Each row was made from one path, in order. Every step used is in the known rows, and no mark comes twice. Write each row's path.
Known rows:
voruro/guguk: [ 0.29,  0.21, -0.52, -0.52,  0.38,  0.15,  1.96, -0.98,  0.46,  0.00,
 -1.04, -0.45,  1.97, -0.08,  1.13,  0.69, -0.58, -0.41,  2.70,  2.07,
 -0.28, -0.44, -1.10]
voruro/guguk/ridotif: [-1.09,  0.09, -0.48, -0.54,  0.05, -0.05,  1.82, -1.70, -0.10, -1.90,
 -0.15,  0.85,  2.34, -0.02,  1.16,  0.72, -1.28,  0.16,  2.04,  1.19,
 -0.54, -1.22, -4.31]
vunup/ridotif/diguron/fisok: [ 0.07, -0.66, -0.03,  1.54, -0.56, -0.38,  1.82, -1.43,  2.13,  1.34,
  0.42,  1.82,  3.40, -0.42, -0.31,  0.01, -2.66, -1.08,  3.84,  0.35,
 -1.02, -1.01, -1.06]
vunup/ridotif/diguron: [-0.35, -0.21,  0.35,  0.51, -0.10,  0.43,  1.88, -1.96,  1.09,  0.44,
  0.81,  1.36,  2.73,  0.48,  1.21, -0.77, -2.64, -0.87,  3.86, -0.35,
  0.58, -0.31, -1.12]
diguron/ridotif/vunup/fisok: [-0.89, -0.96,  0.29,  2.36, -1.77,  1.85, -0.03, -1.19,  0.92, -1.43,
  1.22,  1.41,  1.96, -1.30, -0.99,  0.81, -1.30, -0.16,  3.92,  0.42,
  0.58, -3.01, -0.51]
diguron/fisok/guguk: [ 2.44,  0.67,  0.04,  0.68, -1.08, -0.42,  1.96, -0.51,  1.10,  3.75,
 -1.77, -0.01,  3.89, -0.70, -1.54, -0.36, -0.11, -1.09,  1.73,  1.89,
 -1.54, -0.62,  0.12]
voruro/guguk/vunup: [ 0.45,  0.62, -0.35,  0.38,  1.01,  0.42,  1.03, -1.77, -0.45, -2.00,
  0.05, -1.02,  0.74,  0.21,  0.10,  0.67, -0.86, -0.76,  2.69,  1.82,
  0.28, -0.87, -0.70]
guguk/vunup/fisok/diguron: [ 1.40,  0.33,  0.61,  1.22, -2.03,  0.53,  0.12, -0.29,  0.55, -0.72,
  1.02,  1.97,  0.50, -0.52, -0.64,  0.22, -0.14, -0.85,  3.82,  1.16,
 -1.90, -1.54,  1.54]
fisok/guguk/ridotif/vunup: [-1.19,  1.24,  1.23,  0.21, -0.44,  0.97,  1.81, -2.23, -0.63, -0.21,
 -0.25,  0.80,  2.71, -0.54,  0.86, -2.00, -1.66, -1.33,  1.29,  0.27,
  0.59,  0.16, -2.52]
voruro/guguk/vunup/fisok: [ 0.35,  0.40, -0.64,  0.54, -0.62,  0.31, -0.22, -0.78, -0.24, -1.62,
  0.32, -0.27,  1.07, -0.25, -0.56,  1.83, -0.30, -0.02,  3.64,  2.04,
 -0.37, -3.33, -0.59]
ridotif/voruro: [ 1.34, -0.93,  0.13, -0.59, -0.87,  0.35,  0.84, -0.11,  0.14,  0.16,
 -1.29,  0.10,  0.08, -0.07,  0.29,  0.44, -0.05, -1.47,  0.64, -1.63,
  0.19,  0.73,  0.77]
fisok/vunup: [ 1.51, -1.39,  0.80, -1.07,  0.99,  1.36,  2.61, -1.19,  1.46,  0.55,
 -0.93,  0.53,  1.20, -0.44, -1.26,  0.53, -0.45, -3.25,  0.18, -0.04,
  1.96,  0.78,  0.86]
vunup/fisok/diguron: [ 1.32, -0.12,  0.35,  0.47, -2.90,  0.43,  0.85,  0.61,  1.61,  1.45,
  0.11,  2.35,  1.42, -1.14,  0.23,  0.32,  0.00, -0.44,  3.71,  1.42,
 -2.18, -1.35,  1.21]
voruro/guguk/ridotif/diguron: [-1.37,  0.88, -0.57, -0.14,  1.46, -0.03,  2.37, -1.45,  0.63, -2.52,
  0.54,  1.01,  2.06, -0.08,  2.01, -1.22, -2.72,  0.26,  4.66,  1.14,
 -1.83, -0.37, -4.32]
diguron/guguk/voruro: [-1.19,  0.11,  0.27, -0.72, -1.03,  0.23,  1.26, -1.63,  0.37, -0.54,
  1.43, -1.02,  0.76,  1.63, -0.10,  2.29,  0.32, -1.60, -0.05, -0.52,
  2.21,  0.58, -1.28]
voruro/guguk/vunup/fisok/diguron: [ 0.47,  1.47,  0.26,  0.91, -1.64,  0.36,  1.06, -1.21,  0.22, -0.79,
  0.26,  1.08,  1.03, -1.00,  0.74, -0.27, -0.73, -0.43,  5.37,  2.43,
 -2.72, -2.12, -0.10]
diguron/ridotif/vunup/fisok/guguk/voruro: [-0.13,  1.16,  1.74,  0.63, -3.79,  0.80,  0.24, -2.94,  0.10,  1.73,
  0.91,  0.36,  2.77, -1.90, -0.17, -0.95, -1.18, -0.85,  3.49, -0.66,
  1.42, -2.11, -2.73]
diguron/guguk: [-0.95, -0.34, -0.24,  0.69,  0.83,  1.47,  1.88, -0.46,  0.70, -0.83,
  0.79, -0.72,  1.45,  2.15, -0.57,  2.12,  0.51, -1.05,  0.45,  0.89,
  1.09, -0.07,  0.57]
ridotif/vunup/fisok: [-0.97, -0.53, -0.02,  1.09, -1.47,  0.81, -0.46, -0.18,  0.86, -0.18,
  0.11,  1.06,  1.06, -1.17, -0.31,  0.95, -0.82, -0.95,  2.33,  0.81,
  0.04, -1.70,  1.39]
fisok/guguk: [ 1.98,  0.94,  0.48, -0.64, -0.47,  0.27,  1.79, -0.69,  0.21,  2.65,
 -0.93, -0.32,  3.00,  0.07,  0.07, -0.89, -0.17, -0.90,  1.65,  1.04,
  0.36,  0.17, -0.01]
voruro/guguk/ridotif/vunup: [-2.91,  0.65,  0.05,  0.22,  0.44,  0.54,  1.86, -2.48, -0.37, -2.96,
 -0.36,  0.82,  1.67, -0.77,  1.81, -0.29, -2.16, -0.83,  2.37,  1.08,
 -0.23, -0.46, -3.54]
ridotif/voruro/guguk/vunup: [ 0.92,  0.69, -0.06, -0.17,  0.34,  0.19,  1.07, -1.81, -1.31, -2.07,
 -1.41, -0.96, -0.41,  0.06,  0.88, -0.05, -0.83, -1.40,  2.22, -0.40,
 -0.01, -0.34, -0.31]

Which path is each row?
[-0.92,  1.32,  0.10,  0.53,  1.04,  0.14,  1.96, -3.53, -0.29, -2.09,
  1.17,  0.09,  1.83,  0.42,  1.77, -0.97, -3.23, -0.87,  5.54,  0.52,
  0.40, -1.47, -2.35] | voruro/guguk/vunup/ridotif/diguron
[-1.78, -0.25,  0.28,  0.36,  0.04,  1.36,  2.07, -0.91, -0.74, -2.74,
  0.44,  0.51,  0.64,  2.16,  0.57,  2.02, -0.22, -1.21, -0.69, -2.52,
  0.36, -0.23, -2.05] | diguron/guguk/ridotif/voruro
[-0.89,  1.00,  0.80, -0.14, -3.79,  0.21,  1.37, -0.77,  1.08,  1.14,
  1.58,  1.22,  0.81,  0.22,  0.63,  1.30,  0.48, -1.19,  2.39, -0.01,
 -0.58, -0.64, -0.73] | vunup/fisok/diguron/guguk/voruro
[ 1.08,  1.50,  0.57,  0.31, -2.25,  0.25,  1.28, -0.73, -0.71, -0.67,
 -1.17,  1.45, -0.38, -1.06,  1.55, -0.92, -0.50, -1.17,  4.91,  0.22,
 -3.16, -1.91,  0.49] | ridotif/voruro/guguk/vunup/fisok/diguron
[-0.78,  1.23,  0.73,  1.55, -0.77, -0.15,  2.02, -1.94,  0.35,  0.60,
 -1.06,  1.30,  3.59, -1.35, -0.97, -1.39, -1.79, -1.39,  1.14,  0.81,
 -1.36, -0.51, -2.33] | diguron/fisok/guguk/ridotif/vunup
[ 1.69,  0.91,  1.01,  1.57, -1.40, -0.51,  1.56, -3.04, -0.30,  2.51,
 -0.09,  0.70,  4.10, -0.03, -1.65,  0.39, -1.33, -1.45,  1.82,  0.41,
  0.54, -2.20, -1.31] | diguron/fisok/guguk/vunup/ridotif
[ 0.94, -1.72,  1.03, -0.02, -0.76,  0.51,  3.26, -2.66,  2.03,  2.30,
 -0.79,  1.98,  3.54, -1.18, -2.14,  1.76, -1.37, -3.20,  0.02, -0.15,
  1.30, -1.40, -0.67] | diguron/fisok/vunup/ridotif
[ 1.58, -0.99,  0.23,  0.58,  1.79,  0.46,  2.91, -0.53,  2.96,  1.07,
 -0.65,  1.41,  2.20, -1.08, -2.02, -1.02, -1.78, -3.23,  2.73,  1.01,
 -1.16,  1.12,  0.93] | ridotif/diguron/fisok/vunup
[ 1.54, -1.66,  0.43,  0.00,  0.52,  0.56,  2.49, -0.65,  2.35,  1.43,
 -1.55,  1.03,  2.10, -1.51, -2.77,  1.15, -0.37, -3.35,  0.14,  1.03,
  0.06, -0.06,  1.26] | diguron/fisok/vunup
[-2.31, -0.48,  0.40,  0.54,  0.07,  0.77,  0.76, -1.80,  0.16, -2.75,
  0.90,  1.46,  1.18, -0.53,  0.27,  0.08, -1.83, -1.27,  0.95, -0.24,
  0.74,  0.00, -2.11] | guguk/ridotif/vunup
[-1.08, -0.82,  0.57,  2.02, -0.11,  1.91,  0.97, -2.11,  0.73, -1.75,
  0.90,  0.62,  1.76, -0.79, -0.53, -0.27, -1.74, -0.93,  2.58,  0.42,
  1.57, -0.74, -0.58] | diguron/ridotif/vunup
[ 0.79,  0.64, -0.11,  0.14, -1.24,  0.39, -0.01, -0.48, -1.05, -1.65,
 -0.92, -0.25, -0.27, -0.48,  0.52,  1.18, -0.36, -0.78,  3.26, -0.52,
 -0.75, -2.88, -0.25] | ridotif/voruro/guguk/vunup/fisok
[ 0.09,  1.71,  1.49, -0.71, -3.68, -0.28, -0.06, -1.73, -0.09,  2.53,
 -0.45,  0.23,  1.84, -1.44,  0.57, -1.07, -0.89, -1.70,  2.34, -0.13,
  1.02, -0.62, -0.82] | ridotif/vunup/fisok/guguk/voruro
[-0.55,  0.50,  0.32,  0.26, -0.17,  0.36,  1.39, -3.60, -1.02, -1.39,
  0.54,  0.08,  1.94,  0.31,  0.85,  1.21, -1.73, -0.71,  2.70,  0.59,
  1.48, -2.26, -2.56] | voruro/guguk/vunup/ridotif
[ 1.60, -0.31,  1.29,  0.95, -2.07,  1.37,  2.50, -1.15,  0.82,  0.10,
 -0.38,  2.09,  0.64, -0.74,  0.99, -1.47, -0.87, -1.06,  3.44, -1.42,
 -1.39,  0.18, -0.11] | fisok/diguron/ridotif/voruro
[ 1.08,  1.77,  1.20, -0.19, -2.76, -1.64,  2.18, -2.99,  1.20,  4.61,
 -0.03,  0.95,  4.28, -1.05,  0.53, -2.00, -2.75, -1.65,  4.02, -0.62,
 -0.30, -0.25, -3.27] | vunup/ridotif/diguron/fisok/guguk/voruro
[-1.68,  0.34,  0.72,  1.46,  0.37,  1.48,  1.89, -3.22, -0.70, -2.21,
  2.03, -0.15,  1.96,  2.61, -0.71,  2.74, -0.75, -1.60,  0.55, -0.68,
  3.00, -1.80, -0.78] | diguron/guguk/vunup/ridotif
[ 0.56, -0.34,  1.57, -1.74, -0.33,  1.28,  4.35, -3.19, -0.23,  1.05,
 -2.79,  0.89,  1.61, -0.58,  1.72,  0.14, -1.60, -3.24,  1.12, -1.90,
  2.12, -0.82, -1.62] | fisok/vunup/ridotif/voruro/guguk
[ 0.02,  0.14,  0.53, -0.80, -1.51,  0.23,  2.70, -2.42, -0.77,  0.86,
 -1.97,  0.42,  1.87, -0.10,  2.70,  0.78, -1.54, -0.98,  1.97, -1.47,
  0.65, -1.30, -2.30] | vunup/ridotif/voruro/guguk
[ 0.53,  1.77,  0.41,  0.37, -1.21,  0.29,  1.26, -0.17,  0.54,  0.83,
  0.84,  1.95,  3.70, -0.21,  0.51, -1.56, -1.68,  0.22,  4.91,  0.27,
 -1.88, -1.85, -2.87] | vunup/fisok/guguk/ridotif/diguron
[ 0.80, -0.43,  1.08,  0.28, -1.22,  0.46,  0.65, -2.69, -1.24, -1.29,
  0.26,  0.71,  0.19,  0.56,  0.34,  1.09, -1.39, -2.20,  0.89, -3.19,
  2.01, -1.11, -0.60] | guguk/vunup/ridotif/voruro
[-1.36,  0.67,  0.91,  1.07, -2.86,  1.50,  2.30, -0.18,  0.02, -1.32,
  0.41,  2.74,  0.76,  0.92,  1.31,  1.28,  0.04, -0.78,  2.04, -1.80,
 -2.38, -1.37, -1.52] | vunup/fisok/diguron/guguk/ridotif/voruro
[ 0.64,  0.07, -0.32, -0.77, -0.30,  0.07,  2.07, -0.76, -0.44, -0.15,
 -2.29, -0.19,  0.52, -0.13,  1.95,  0.14, -0.44, -1.03,  2.12, -0.22,
 -0.51,  0.03, -0.48] | ridotif/voruro/guguk
[ 0.93, -0.63, -0.89,  1.50,  0.90, -0.48,  1.21,  0.20,  2.45,  0.81,
  0.13,  0.82,  2.18, -0.74, -1.17, -0.56, -1.85, -0.92,  3.83,  1.46,
 -2.31,  0.29,  0.53] | ridotif/diguron/fisok
[-0.76,  1.17,  1.13, -0.50, -1.79,  0.25,  2.47, -1.70,  0.92,  0.50,
  1.23,  0.29,  0.44,  1.00,  0.97,  0.14,  0.02, -2.04,  1.34, -0.09,
  0.11,  1.81, -0.76] | fisok/diguron/guguk/voruro
[ 0.34,  1.10,  0.63,  2.21, -1.72,  1.14,  1.25, -2.02,  0.34, -1.46,
  1.24,  1.54,  2.02, -1.32, -0.01, -0.25, -1.12,  0.38,  6.46,  2.25,
 -2.56, -3.75, -1.80] | voruro/guguk/vunup/fisok/diguron/ridotif
[ 0.95,  0.70,  0.94,  0.45, -1.68,  1.29,  3.61, -1.89,  0.19, -0.01,
 -1.34,  1.48,  1.09, -0.90,  2.33, -1.97, -1.46, -0.60,  4.71, -0.07,
 -2.34, -0.48, -1.79] | fisok/diguron/ridotif/voruro/guguk
[-1.29,  0.55, -0.34,  1.07,  2.11,  1.24,  2.47, -0.33,  1.18, -1.08,
  1.44, -0.36,  1.13,  2.23,  0.26,  0.08, -1.17, -1.22,  2.95,  0.78,
  0.10,  0.84,  0.69] | ridotif/diguron/guguk
[-0.44,  0.20,  0.03,  0.21,  2.37,  0.22,  4.25, -1.71,  2.00, -1.21,
 -0.94,  1.75,  2.96, -1.51, -0.31, -1.00, -2.88, -2.30,  3.91,  1.23,
 -1.93, -0.40, -3.35] | voruro/guguk/ridotif/diguron/fisok/vunup
[ 1.83,  1.38,  1.06, -1.27, -4.19, -0.58,  0.11, -0.83,  0.18,  3.46,
  0.00,  0.15,  2.45, -1.07, -0.03,  0.04,  0.25, -0.72,  2.09, -0.17,
  0.63, -1.27, -1.74] | vunup/fisok/guguk/voruro
[-3.75,  0.26,  0.23,  1.98, -0.81,  1.80,  0.90, -1.11,  0.05, -3.42,
  1.82,  1.15,  1.66,  1.15, -0.37,  2.62, -0.79, -0.75,  1.40, -0.11,
  0.32, -2.31, -1.75] | diguron/guguk/ridotif/vunup/fisok
[ 0.80, -0.20,  0.16,  0.48, -0.51,  1.16,  2.22, -1.72, -0.17, -1.15,
 -1.44, -0.23,  1.54, -0.24,  1.16,  0.01, -1.10, -0.04,  3.29, -0.49,
 -0.14, -1.48, -2.47] | diguron/ridotif/voruro/guguk
